In the rows, zero is written as 128.
Known rows, with every way that one mark hangs from another:
Q_4{Q_360 Q_947{Q_436 Q_717{Q_974}}}: [135 125 152  82 139 129  97 149 200  82  96 169 230 133  87 119 103 144
 159 100 134 122 112 132]
Q_973{Q_947{Q_436 Q_717{Q_974}}}: [ 96 124 147 121 123 120 108 172 153 150 126 135 134 132  77  91 186 156
 145 146 109 130 110 164]
Q_309{Q_436}: [128 149 100 124 159 138 152  89 103 102 116 126 131 164 102 112 134 127
 127 118 108 142 165  99]
Q_947{Q_4{Q_360} Q_717{Q_974{Q_436}}}: [125 163 168 178 181 170 101 146 196 104 123 111 210 160 107 130 100 187
 153 129 176 114 141 123]
Q_947{Q_436{Q_309} Q_717}: [164 110 114 121 162 104 151 161 108 141 106 144  94 102 148  96 201  87
  93  95  99 134  86 147]
Q_436{Q_309 Q_974}: [131 125 112 114 138 161 206  82  94 126 128 108  97 120 134 142 129  89
 101 103 115 124 119 134]
Q_309{Q_436 Q_717}: [119 119 106 121 150 120 112 102 115 123 121 111 117 200 109 135 101 126
 129 151 110 158 160  89]
Q_947{Q_4{Q_360} Q_436{Q_974} Q_717}: [102 121 173 102 143 159 139 129 224 141 136 110 166 120 212 145 138 116
 182 131 112 154 154 142]
Q_4{Q_947}: [147 146 123 129 101 116 152  93  68  71 122 163 186 141  74 143  76 112
 108 100 120 145 139  65]
Q_947{Q_717}: [138 158 135 161 123 140 149 146  90 108 112 136 157 129 146 128 149 111
 130  83 112 163  94  84]
Q_4{Q_360 Q_947{Q_436{Q_309} Q_717}}: [181  95 134  87 151  95 121 137 151  74  91 195 151  89 131 120 140  99
 100  72 127 117  93 136]
Q_436{Q_309{Q_717} Q_974}: [123  93 118 115 130 144 163  93 106 147 133  89  82 155 136 164  97  84
 102 136 123 141 114 124]
Q_974{Q_436 Q_717}: [156 139  71 192 121 129 141  83 116 133 132 106 148 156 136 113 157 142
 104 132 153 143 135  94]
Q_973{Q_309{Q_436} Q_947{Q_717} Q_974}: [ 88 164 132  89 108 125  83 145 120 127 126 159  36  78  74 107 160 157
 181 162 114 129 112 194]
Q_973{Q_309{Q_436} Q_947}: [117 152 114 126 110 109 114  82  62 122 131 148  43 135  61 117 153 153
 137 146 115 112 162 148]
Q_947{Q_4}: [128 156 152 171 133 132 161 116  77 126 146 125 168 149 141 142 105 120
 115 128 108 136 171  82]
Q_947{Q_717{Q_309{Q_436{Q_974}}}}: [110 105  90  94 117 155 138 142 133 136 106  69  81 136 156 140 106 110
 129  94 141 141 113 118]
Q_436{Q_309 Q_974{Q_717}}: [142  92  96 145 109 140 180  88 113 154 125  90  97 116 185 142 142  89
  86 110 127 117 120 140]
Q_973{Q_947 Q_974{Q_436}}: [ 99 178 111 119 129 148 141  89 128  98 162 162 106 105  47  93 158 169
 150 184 137 129 126 149]
Q_973{Q_309 Q_974{Q_436 Q_717}}: [141 181  67 143  97 133 119  86 113 157 143 124  98 100 102 110 144 149
 154 168 159 120 111 162]
Q_4{Q_360 Q_947{Q_436{Q_309 Q_974} Q_717}}: [146  79 138  55 136 128 139 119 197  90  99 155 134  89 147 139 122  89
 127  91 131 131 101 160]
Q_973{Q_947 Q_974{Q_436 Q_717{Q_309}}}: [126 120  58 139  73 113 114 118 109 140 157 133  81  92 102 101 141 165
 100 167 169  85  98 152]
Q_947{Q_4 Q_436{Q_974} Q_717}: [ 86 115 156 112 127 143 143 156 182 179 143  78 136 126 188 139 144  99
 161 151  94 178 157 139]
Q_973{Q_309 Q_947 Q_974{Q_436 Q_717}}: [119 162  87 146  72 114 101  89 109 151 157 145  62  88  78 105 167 171
 147 193 156 106 117 187]
Q_974{Q_717{Q_309}}: [169 109  70 165  72 109 152 120  49 148 127 112 137 132 178 132 119 110
  69  82 143  98 103  77]

Rows:
[119  99 138  90 119 145 136 149 185 158 134 100 140 110 219 151 108 108
 145 106 138 118 126 135] => Q_947{Q_4{Q_360} Q_436{Q_974} Q_717{Q_309}}
[145 140 138 166 156 155  95 168 156 119 120  98 181 150 112 138  73 182
 118 105 201  76 115 116] => Q_947{Q_4{Q_360} Q_717{Q_309 Q_974{Q_436}}}
[131 158 147 163  73 110 112 139  50 131 127 154  69 101 101 133 169 136
 139 110 125 134  89 134] => Q_973{Q_309 Q_947{Q_717}}
[116  70 151  86 165 126 137 102 193 164 146 106 109 147 186 158 101  98
 127 167 117 116 165 161] => Q_947{Q_4{Q_360} Q_436{Q_309{Q_717} Q_974}}
[104 128 191 185 106 115 110 171  93 130 144 137 125 122 142 137 144 141
 121 138 110 145 139 107] => Q_973{Q_947{Q_4 Q_717}}
[135 134 172 134 157 126 121 150 178 121 125 152 186 123 198 126 153 124
 155 114 108 137 146 118] => Q_947{Q_4{Q_360} Q_436 Q_717}
[155 129 154 159 121 132 124 165  98 109 120 137 167 116 198 156  88 127
 110  64 152  95 110  81] => Q_947{Q_4{Q_360} Q_717{Q_309}}
[172  72 122  72 148  76 112 100 141  91 114 182 141 139 106 138  91  98
  92 124 126 109 123 125] => Q_4{Q_360 Q_947{Q_436{Q_309{Q_717}}}}
[ 73 155 170 110 113 114  65 169 124 149 144 143  45  82  98 121 133 165
 177 191 113 122 154 195] => Q_973{Q_309{Q_436} Q_947{Q_4 Q_717} Q_974}
[102 184 181 115 104 133 116  97 109 110 166 192 114  73 104 143 108 168
 181 167 124  76 152 176] => Q_973{Q_309 Q_947{Q_4{Q_360}} Q_974}
[156  89  99 106 154  90 142 123 100 161 129 132  87 152 123 114 151  85
  84 145  98 129 118 132] => Q_947{Q_436{Q_309{Q_717}}}
[118 145 104 155 153 150 111 108 135 135 136  84 162 215  36 130  86 164
 132 171 158 138 134 104] => Q_309{Q_717{Q_974{Q_436}}}
[155 121 142  90 126 107 113 128 175  71 100 186 201 115 130 128 127 115
 149  88 123 146 113 105] => Q_4{Q_360 Q_947{Q_436 Q_717}}
[149 101 151 141 165  94 137 188 116 167 124 123 101 103 170 111 171  94
  89 123  94 131 129 148] => Q_947{Q_4 Q_436{Q_309} Q_717}
[140 109 126 138 156 129 134 134  85 142 119 111 129 176  71 135  88 123
  85 133 129  98 105 128] => Q_436{Q_309{Q_717{Q_974}}}
[139 154 187 170 145 148 126 142 140  94 120 149 193 129 190 151 118 133
 146  91 128 133 133  88] => Q_947{Q_4{Q_360} Q_717}
[105 100  85 121 118 154 144  71 168 148 123  73 116 157 175 134 132 120
 138 143 123 150 175 126] => Q_309{Q_436{Q_974{Q_717}}}
[ 83 165 144 141 131 136 126 114 136 121 179 144 115 113  66 111 130 176
 145 213 138 123 167 154] => Q_973{Q_947{Q_4} Q_974{Q_436}}
[147 144  83 157 135 149 120 171 106 136 109  85 145 153  67 116 106 161
 102  97 186 104  75 110] => Q_947{Q_717{Q_309 Q_974{Q_436}}}
[ 96  94 124 114 123 146 119 164 140 159 125  52  92 138 178 155  75 119
 123 119 140 137 157 118] => Q_947{Q_4 Q_717{Q_309{Q_436{Q_974}}}}
[121 129 158 146 140 112 126 176 136 164 135 120 151 128 173 116 158 112
 135 137  92 163 148 118] => Q_947{Q_4 Q_436 Q_717}
[142 118 126 100 109  93 116 153 130 107 109 157 170 124 107 119 132 100
 128 108 107 172 113 103] => Q_4{Q_947{Q_436 Q_717}}
